Each row was made from one walk, in order. Every step used is in the known rows, and no mark comes twice. Write each row's walk.
In the rows, zero is written as 128.
Known rows
tapeg-pomef: [129 113 105 114 119 143 103 177 118 137 112 139 120 163 103 154 108 129
 108]
pomef-dunik: [131  70  98  98 120 126  89 123 162 125 123 122 123 133 114 143 118 156
 118]
zotem-dunik-pomef-puvaf: [128 152 105 110 105 113 135 100 180 136 110 133 122 136  75  70 127 109
 126]
pomef-puvaf-zotem-dunik: [122 130  88 111 134 144 119 171 168 150 140 145 102 136 128  86 120 146
 142]
dunik-pomef: [125 120 133 140 141 128 153  88 149 132 125 127 135 146  99  90 129 110
 168]
dunik-zotem-puvaf-pomef: [118 136 136  87 176  83 168 174 145 130 143 133 111 119  93 164 123 159
 220]
pomef-puvaf-zotem-dunik-lamu: [121 136  87 120 140 147  94 181 177 143 111 146 105 141 115  92 118 142
 169]
tapeg-tamot-dunik-zotem: [145 150 164  99 163 112 165 132 142 126  98 164 149  86 135 157 120 138
 131]
tamot-tapeg-pomef-puvaf-zotem-dunik: [137 128  96 114 105 107 133 194 146 164 134 163 100 141 115 112 104  72
 126]
puvaf-pomef-tapeg: [103 121 106  95 136  46 181 182 134 163 145 135 117 150  99 112 101 174
 144]
zotem-dunik-pomef: [127 166 118 122  83 112 157  96 176 127 118 124 143 131  79 107 128 107
 122]
puvaf-pomef: [109 131 123 111 128  74 165 185 134 149 149 120 119 142 114 108 106 119
 140]
zotem-puvaf-pomef-tapeg: [103 151  98 107 171  51 184 180 146 169 148 136  69 135  78 140 127 184
 207]
tapeg-tamot-dunik-pomef-puvaf: [143 140 143 121 178 115 159 105 159 152  92 165 116 103 118  86 126 116
 138]
zotem-puvaf-pomef-tapeg-tamot-dunik-lamu: [108 175 110 114 194  45 171 186 163 171 107 156  74 120  72 155 122 177
 217]
tamot-dunik: [137 166 129 119 169 106 115 116 159 139 139 140 127 105 135 124 114 118
 108]
zotem-dunik-pomef-tapeg: [116 162 105 108  92  89 165  93 175 134 114 138 143 139  66 111 126 153
 125]
tamot-tapeg: [140 138 139 138 115  84 153 125 128 143 142 144 123 110 138 118 127  58
 135]

Which walk is each row?
[125 151 121 113 163  81 143 134 148 147  73 177 130 116 107 150 116 193
 144]  pomef-tapeg-tamot-dunik-lamu
[114 149 108 117 104 130 203 159 173 145 130 149 144 136 107 136 122 177
 164]  puvaf-zotem-dunik-pomef-tapeg-tamot
[121 169 126  77 212  53 154 145 176 148 151 156 110 107 100 154 109 179
 183]  tamot-dunik-zotem-puvaf-pomef-tapeg
[121 121 121 108 134  95 179 134 118 147  93 166 128 125 115 149 127 202
 131]  pomef-tapeg-tamot
[114  72 115  64 137  73 137 183 160 132 143 121 134 138 100 137  94 153
 154]  puvaf-pomef-dunik-zotem
[128 149 128  86 186  75 181 128 148 148 102 181 116  99 101 173 124 219
 168]  pomef-tapeg-tamot-dunik-zotem-puvaf
[125 113  74 104 123 158  96 212 148 153 120 152  98 168 102 121 102 143
 122]  tapeg-pomef-puvaf-zotem-dunik
[113 113  95 101 159  77 148 179 168 160 145 120  68 133  80 147 125 156
 197]  zotem-puvaf-pomef-dunik
[117 152 109 130 101 146 173 154 180 134 153 128 142 138 111 125 120 139
 163]  puvaf-zotem-dunik-pomef
[109 141 123  88 153  35 199 183 141 168 126 159 121 124 106 121 101 176
 134]  puvaf-pomef-tapeg-tamot-dunik
[144  86 103 106 102  95 114 163 142 148 127 151 114 141 109 147 103  80
 115]  tamot-tapeg-pomef-dunik
[134 162 158  90 181  81 189 163 149 143 111 162 118  85 118 162 120 145
 172]  tapeg-tamot-dunik-zotem-puvaf-pomef
[112 132 124  75 183  67 178 173 145 139 142 144 113 123  84 167 122 194
 220]  dunik-zotem-puvaf-pomef-tapeg
[126 155 118 117 184  85 143  79 179 151 138 151 132 125 100  94 112 151
 143]  tamot-dunik-pomef-tapeg
[141 121 121 127 107  98 134 167 120 151 131 151 114 138 116 138 113  62
 121]  tamot-tapeg-pomef
[120 164 115 107  87  88 188  98 169 138  94 148 143 130  68 117 129 159
 123]  zotem-dunik-pomef-tapeg-tamot
